Known rows, with every step that occurs
mumuk > fimu > tapob > dufup: [-0.81  1.32  0.75  0.59  2.29 -0.85 -0.90  0.95  0.82 -2.24  1.37 -1.57
  0.91 -1.29 -1.22 -1.47  2.06 -0.32  1.31 -0.36  0.80 -3.38 -3.31]
fimu > tapob: [-0.44  0.14  1.85  0.11  0.35 -1.37 -1.67  0.04  1.49 -2.55  0.54  0.47
  0.10 -0.96  0.08  0.25  1.93 -0.97 -0.97  1.19 -1.64 -3.72 -0.09]
dufup > mumuk > fimu > tapob > dapofi: [-0.39  2.68  2.71 -2.59  3.04 -1.20 -0.56  1.48  1.54  0.22  1.76  0.76
  2.16 -1.41 -0.05 -1.66  1.05  2.36  1.76 -1.66 -2.90 -1.41 -0.85]
dapofi > tapob > fimu: [-1.28  1.39  0.97  0.52 -0.37 -2.74 -0.67 -0.46 -0.57 -3.97 -0.21  4.46
  0.29 -0.39  0.34  0.62  0.55  2.75  0.37 -0.13 -1.70 -2.52  0.61]
tapob > dufup: [-0.60  0.45 -0.22  2.79  2.24 -2.36 -2.63 -0.81  0.93 -3.62 -0.83  2.33
 -1.40 -0.69 -1.31 -0.04  1.41 -0.70  0.61  3.52  1.61 -2.47 -2.43]
mumuk > dufup > tapob: [ 0.26 -0.16  1.76  1.00  0.87 -2.93 -2.02 -1.39  2.73 -2.75  0.08  2.76
 -1.33 -2.14 -0.13  3.65  3.35 -2.15 -0.46  4.16 -1.21 -5.13  0.31]
numalad > fimu > tapob > dapofi > mumuk > dufup: [ 0.92  1.26  2.96 -0.86 -0.01 -0.67 -0.04  2.06  2.13 -1.70  1.70  0.34
 -0.42 -2.11  2.22 -0.10  2.55 -0.23 -1.67 -0.04 -5.58 -2.62  0.07]
numalad > dapofi > tapob > fimu > mumuk: [-0.77  2.23  0.03  1.90  0.13 -3.74  2.05 -0.28 -0.75 -6.05  0.75  5.65
  1.11 -0.05  1.32 -1.29  1.32  3.26  1.71  0.34 -1.18 -0.79  2.38]
numalad > dufup > tapob: [ 2.33 -2.86  0.59  1.24  1.65 -4.09 -0.48 -3.00  2.98 -3.63  0.63  3.11
 -2.30 -1.67 -0.27  1.91  2.72 -0.76 -0.44  4.61  1.74 -3.48 -1.67]
tapob > fimu > mumuk > dufup: [-1.52  1.90  1.33 -1.66  0.03 -3.57  1.39  1.28  1.35 -3.30 -2.23  3.17
 -1.92 -1.78  0.16  2.52  2.20 -0.95  1.23  2.54 -1.71 -5.07  2.41]
numalad > fimu > mumuk > dufup: [-2.02  0.03  0.90 -0.55 -0.04 -2.37  0.36 -0.96  1.69 -3.87 -1.57  2.36
 -1.68 -3.27  0.44  1.26  2.07 -2.35  0.83  4.60 -4.11 -5.58  0.92]
mumuk > fimu > tapob: [-1.12  1.28  1.38 -1.29  0.89 -0.89 -0.03  0.18  0.59 -1.98  1.63 -0.97
  1.12 -1.21 -0.47  0.09  2.46  0.05  0.76 -0.23 -1.29 -4.38 -1.01]
tapob > dufup > mumuk: [-1.16  0.79  0.60  2.46  4.22 -2.07 -3.40 -1.15  1.59 -1.33 -1.38  3.10
 -2.10 -0.43 -0.91 -0.52 -0.83 -0.07  1.34  3.43  0.97 -1.59 -2.25]
numalad > dufup > mumuk > fimu > tapob: [ 0.48 -0.96  1.65 -1.78  2.80 -1.10 -0.27  0.32  1.19 -0.31  1.27 -0.37
 -0.39 -1.49 -0.40  0.13  1.07  0.22  1.29 -0.66 -0.42 -3.75 -2.06]
numalad > dapofi > tapob > dufup > mumuk: [-0.44  1.09  0.45  5.99  3.82 -1.95 -3.30 -0.59 -0.31 -3.29  1.07  4.47
  1.25  0.00 -0.33 -1.94 -0.47  2.23  1.59  0.26  0.54  0.99 -1.58]
numalad > dufup: [ 0.94 -1.88  0.35  0.79  0.76 -3.35 -1.00 -1.63  0.99 -3.43 -0.30  2.29
 -2.05 -1.39 -0.76  1.47  2.30 -0.74  0.03  3.11  0.83 -3.38 -2.16]
numalad > dufup > mumuk: [ 0.47 -1.80  0.97  0.53  2.93 -2.74 -1.85 -1.90  1.60 -1.29 -0.91  3.30
 -2.54 -1.22 -0.37  1.10  0.51  0.05  0.66  3.34  0.29 -2.65 -1.42]
mumuk > fimu: [-1.77  0.74  0.07 -0.78  0.99 -1.62 -0.22 -1.65 -0.41 -2.40  0.94  1.11
 -0.62 -1.18 -0.43  1.00  2.13  0.67  2.18  1.98 -0.56 -3.95 -1.06]
dufup > mumuk > fimu > tapob: [-1.83  1.33  1.80 -1.48  2.70 -0.40 -0.90 -0.08  0.81 -0.03  1.02 -0.09
  0.51 -0.69  0.08 -0.42  0.66  0.51  1.62 -0.53 -1.76 -3.42 -0.32]
dapofi > numalad > dufup > mumuk > fimu: [-1.29  0.15  0.66 -0.75  2.80 -2.96  0.91 -2.56  0.24 -1.82  1.84  2.83
 -2.07 -1.40 -2.34  0.10  1.72  1.86  1.95  2.18 -0.15 -3.76 -1.77]
numalad > dufup > rebe: [ 2.29 -2.56 -0.85  0.90  0.67 -2.93  0.25 -1.85  0.29 -3.42 -0.02  2.21
 -2.18 -1.86 -0.63  2.41  2.11 -1.34 -1.28  2.98  2.18 -2.55  0.45]
numalad > fimu: [-1.64 -0.46  0.22  0.36 -0.07 -2.29 -1.87 -3.85  0.72 -3.40 -0.78  3.00
 -1.67 -0.55  1.90 -0.05  0.54  0.10 -0.59  4.05 -3.72 -4.04  0.01]
dapofi > mumuk: [-0.04  0.04  0.28  1.26  1.62 -0.97 -0.12 -0.91  0.52 -2.75  1.25  2.37
 -3.84 -0.73  0.50  1.64  1.82 -0.50  0.27  3.96  0.18 -2.67 -0.26]
numalad > dapofi > mumuk > fimu > tapob > dufup: [ 1.08  2.12  0.12  3.58  2.86  0.04  0.87  1.47 -0.71 -2.97  4.51 -1.14
 -0.52  1.03  1.37 -2.27  2.50  0.65  1.75 -1.08  1.62 -0.84 -1.68]
tapob > fimu > mumuk: [-1.17  1.78  0.04 -1.56  0.38 -3.61  1.80 -0.57  1.25 -4.15 -1.65  4.00
 -2.08 -0.75  0.48  0.13  1.17  1.08  1.38  3.43 -0.74 -3.68  2.21]

Rows
[ 1.73  1.34  0.84 -0.90  2.74 -2.10  2.48 -0.75  1.49 -2.77  4.01  2.14
 -1.03 -2.08  0.87  0.25  2.86  2.67  2.12  2.22  0.20 -1.41 -0.84] | dufup > tapob > dapofi > mumuk > fimu
[-0.30 -0.18  0.08  0.09  0.80 -2.06  1.65  0.34  0.91 -3.92 -1.19  2.14
 -1.94 -3.88 -1.69  3.40  3.10 -3.89  0.02  3.81  0.09 -3.89  3.25] | fimu > mumuk > dufup > rebe
[-1.19  1.80  1.41 -0.20 -0.09 -4.28 -0.02 -3.28  1.13 -4.06  0.95  4.75
 -0.06 -1.35 -0.06 -2.33  1.86  3.10 -1.00  3.16 -5.11 -2.55 -0.12] | tapob > dapofi > numalad > fimu
[ 2.69 -0.54  0.08  0.37  1.02 -4.58  2.16 -1.31  0.73 -3.94  1.79  4.50
 -0.86 -2.53 -2.41  0.08  3.42  1.96 -1.98  2.40  0.57 -1.07  0.22] | tapob > dapofi > numalad > dufup > rebe
[-1.53  1.91  0.87 -0.80  0.62 -4.41  2.65 -2.30  1.86 -5.68  0.57  5.11
 -0.12 -3.10 -0.61 -3.18  2.24  2.34  0.09  4.76 -4.59 -2.18  0.90] | tapob > dapofi > numalad > fimu > mumuk
[-0.15  0.05  1.59  0.23  1.86 -3.57  0.87 -0.57  3.56 -4.41 -0.10  2.84
 -2.11 -3.54 -1.00  2.84  3.60 -3.23  1.04  5.54 -0.27 -4.96  1.23] | fimu > mumuk > dufup > tapob
[-2.32  1.34  0.34  1.92  4.56 -0.59 -1.83 -0.20 -0.63 -2.07  1.05  2.38
  1.02 -2.02 -2.31 -0.93 -0.52  1.99  3.19 -0.20  1.24 -1.23 -3.43] | dapofi > tapob > dufup > mumuk > fimu
[ 0.57  0.75  1.89 -1.33  1.24 -4.15  1.28 -1.36  4.19 -4.40 -0.41  3.86
 -0.41 -4.12  1.12  0.24  2.78 -0.37  0.10  4.54 -4.29 -3.53  1.07] | numalad > fimu > mumuk > dufup > tapob > dapofi
[ 0.75  0.48 -0.11  3.53  0.98 -1.66 -0.14 -1.36 -0.51 -3.53  2.79  3.13
 -2.63  0.99  2.37  0.38  2.40  0.69  0.70  2.89  0.17 -0.96  1.10] | numalad > dapofi > mumuk
[ 0.03  0.02  0.56  1.07  0.18 -1.85 -0.75 -0.26  0.12 -2.63 -0.55  1.89
 -1.58 -2.34 -0.94  4.25  2.77 -2.95 -1.16  2.87 -0.36 -4.09  2.25] | mumuk > dufup > rebe
[ 0.03  2.05  2.12 -2.36  1.06 -1.64  0.51  1.79  1.08 -1.81  2.26 -0.07
  2.83 -1.91 -0.43 -1.44  2.95  1.96  0.99 -1.74 -2.17 -2.24 -1.64] | mumuk > fimu > tapob > dapofi
[ 1.81  1.60  3.53 -0.16  1.04 -1.02  0.02  4.40  1.90 -1.45  2.24  0.23
 -0.25 -2.59  0.24  1.23  3.83 -1.02 -1.24 -0.44 -2.21 -2.01 -0.48] | fimu > tapob > dapofi > mumuk > dufup
[-2.38  0.88  0.59 -0.96  2.73 -1.28 -1.11 -1.55 -0.01 -0.59  0.46  1.82
 -1.05 -0.93 -0.35  0.65  0.17  1.14  3.06  1.90 -1.03 -3.54 -0.54] | dufup > mumuk > fimu
[ 2.62  1.11  2.12 -0.21  0.93 -0.46  1.39  3.87  1.21 -1.81  2.15  0.04
 -0.81 -2.98  0.17  1.90  3.57 -1.54 -2.37 -0.95 -1.02 -1.39  1.94] | fimu > tapob > dapofi > mumuk > dufup > rebe
[ 0.54  0.85  0.83  3.87  0.66 -1.39 -0.62  0.81 -0.38 -2.91  2.31  2.31
 -2.49  0.17  1.80  2.35  3.55 -1.08  0.38  2.32 -0.98 -1.96  1.06] | numalad > dapofi > mumuk > dufup
[ 1.21  0.94 -1.05  1.23  2.93  1.12  2.27  1.48 -0.70 -2.42  3.31 -2.02
 -1.82 -1.04 -0.35 -0.17  2.12 -1.12 -0.08 -0.03  2.65 -1.94 -0.41] | dapofi > mumuk > fimu > tapob > dufup > rebe
[ 1.35  1.37  2.64 -0.72  0.61 -2.70 -1.39  1.64  2.49 -2.24  0.69  1.42
  2.11 -1.67 -0.06 -1.13  2.50  0.94 -1.09 -0.16 -2.17 -1.46 -0.82] | fimu > tapob > dapofi
[-0.54  0.70  1.74  1.95  3.78 -1.29 -3.36  0.77  2.65 -0.87 -0.89  0.97
 -0.52 -0.54 -0.59 -1.33 -0.21 -0.79 -0.15  1.00 -0.02 -1.80 -1.83] | fimu > tapob > dufup > mumuk
[ 0.12  1.51  1.98  0.19  0.92 -4.89  0.24 -4.30  2.75 -4.52  1.71  5.69
  0.00 -1.58  0.47 -1.85  2.35  3.21 -1.55  4.64 -4.71 -2.39  0.43] | dufup > tapob > dapofi > numalad > fimu
[ 1.66  0.61  3.10 -0.55  3.04 -3.87 -0.07  0.75  2.81 -1.55  1.78  3.31
  0.53 -1.96 -1.64 -2.04  2.15  2.19 -1.25 -0.23 -1.86 -0.88 -1.13] | fimu > tapob > dapofi > numalad > dufup > mumuk
[-0.37 -1.01  0.35 -1.18  3.08 -1.94 -0.33 -1.60  0.37 -0.83  0.63  1.88
 -1.86 -1.28 -0.57  0.85  0.75  1.04  2.71  1.80  0.59 -3.26 -2.12] | numalad > dufup > mumuk > fimu
[-0.96  0.78 -0.03 -0.44  1.95 -0.23  1.55 -0.79 -0.83 -2.28  2.72  0.42
 -2.82 -1.00  0.18  1.17  2.50  0.70  2.30  2.50  0.55 -3.30 -0.80] | dapofi > mumuk > fimu
[-0.41  0.34  1.96 -1.32  3.03 -2.17  0.92 -0.53  1.12 -1.09  2.71  0.69
 -0.71 -1.62 -1.83 -0.77  2.57  1.09  0.81 -0.20 -0.81 -4.17 -1.48] | dapofi > numalad > dufup > mumuk > fimu > tapob
[ 1.16  1.78  2.06  0.65  1.66 -4.92  0.63 -2.47  3.05 -4.22  2.23  5.37
  0.15 -1.96 -1.53 -0.66  3.49  2.49 -0.67  4.23 -1.50 -1.85 -0.09] | dufup > tapob > dapofi > numalad
[ 2.11 -0.80  0.19 -1.16  1.25 -5.14  3.07 -1.81  3.03 -5.02 -0.59  4.33
 -3.03 -1.49  1.03  0.81  2.37  0.77  0.88  4.32  1.44 -3.84  1.02] | numalad > dufup > tapob > fimu > mumuk
[-0.08  1.05 -0.05  6.31  2.06 -2.25 -2.32 -0.66 -0.97 -5.13  1.52  3.74
  1.88 -0.27 -0.62 -1.82  1.57  1.65  0.77  0.49  1.02  0.33 -2.27] | numalad > dapofi > tapob > dufup
[-2.53  0.79  0.47  0.42 -0.23 -3.32 -0.47 -4.66  0.55 -3.99  0.55  4.37
 -1.83 -0.89  0.19 -0.77  1.60  1.03 -1.09  4.65 -4.64 -4.72  0.35] | dapofi > numalad > fimu
[ 2.89  0.80  1.34  0.83  2.55 -2.84  0.86 -1.09  2.71 -3.35  2.50  3.80
 -2.18 -1.73  0.84  0.45  2.55  1.69 -0.13  3.93  0.11 -0.63 -0.38] | dufup > tapob > dapofi > mumuk
[-1.82 -0.15 -0.01 -0.52  0.64 -2.84  0.78 -3.02  1.73 -4.67 -1.22  3.16
 -1.63 -2.45  1.26 -0.94  0.75 -0.64  0.91  5.43 -3.09 -3.82  0.70] | numalad > fimu > mumuk
[-1.69  1.86 -0.26  4.21  4.05 -1.04 -1.80 -0.73 -1.58 -2.93  2.34  3.31
  1.96 -0.08 -0.40 -1.97  0.03  3.22  3.52 -1.16  0.71  0.44 -2.60] | numalad > dapofi > tapob > dufup > mumuk > fimu
[-1.76  1.28 -0.16  0.91  4.49 -1.28 -1.70 -0.99  0.16 -0.78 -0.20  1.40
 -1.21 -0.62 -1.17 -0.38 -0.14  0.95  3.35  1.73  1.18 -2.33 -2.77] | tapob > dufup > mumuk > fimu
[ 0.15  1.24  0.84 -1.18  1.08 -4.30  2.52 -1.82  2.88 -4.60 -0.85  4.71
 -2.34 -0.73  1.24  0.59  1.79  0.93  1.15  4.86 -0.17 -3.76  2.73] | dufup > tapob > fimu > mumuk
[ 0.99  2.07  3.25  0.36  1.26 -4.71  0.02 -0.51  3.09 -3.37  2.03  4.57
  0.33 -2.77 -1.71  1.46  4.78  0.91 -1.05  3.69 -2.33 -3.21  0.15] | mumuk > dufup > tapob > dapofi > numalad
[ 0.23  0.50  0.97  2.20  1.96 -1.37 -2.42  0.94  2.07 -2.83 -0.11  0.04
  0.08 -0.80 -0.96 -1.19  1.61 -1.66 -0.65  1.32  0.65 -2.82 -2.49] | fimu > tapob > dufup
[-1.37  0.47  1.35 -0.10  0.90 -2.66  0.50  0.96  1.81 -3.92 -1.08  2.10
 -1.79 -3.41 -1.49  2.44  3.62 -3.16  1.40  4.09 -1.11 -4.74  0.79] | fimu > mumuk > dufup
[ 0.12  1.55  2.00 -0.11  0.13 -3.81 -0.90 -0.71  2.15 -2.15 -0.76  3.70
 -1.56 -0.16  1.57  3.93  2.48 -0.04 -0.29  2.72 -1.82 -5.53  1.83] | mumuk > dufup > tapob > fimu
[-0.19  1.26  1.25 -1.01  1.41 -5.22  3.22 -3.77  3.88 -6.17  1.50  5.73
 -0.68 -3.24 -0.18 -2.71  2.58  2.42 -0.35  5.86 -4.24 -2.57  1.31] | dufup > tapob > dapofi > numalad > fimu > mumuk
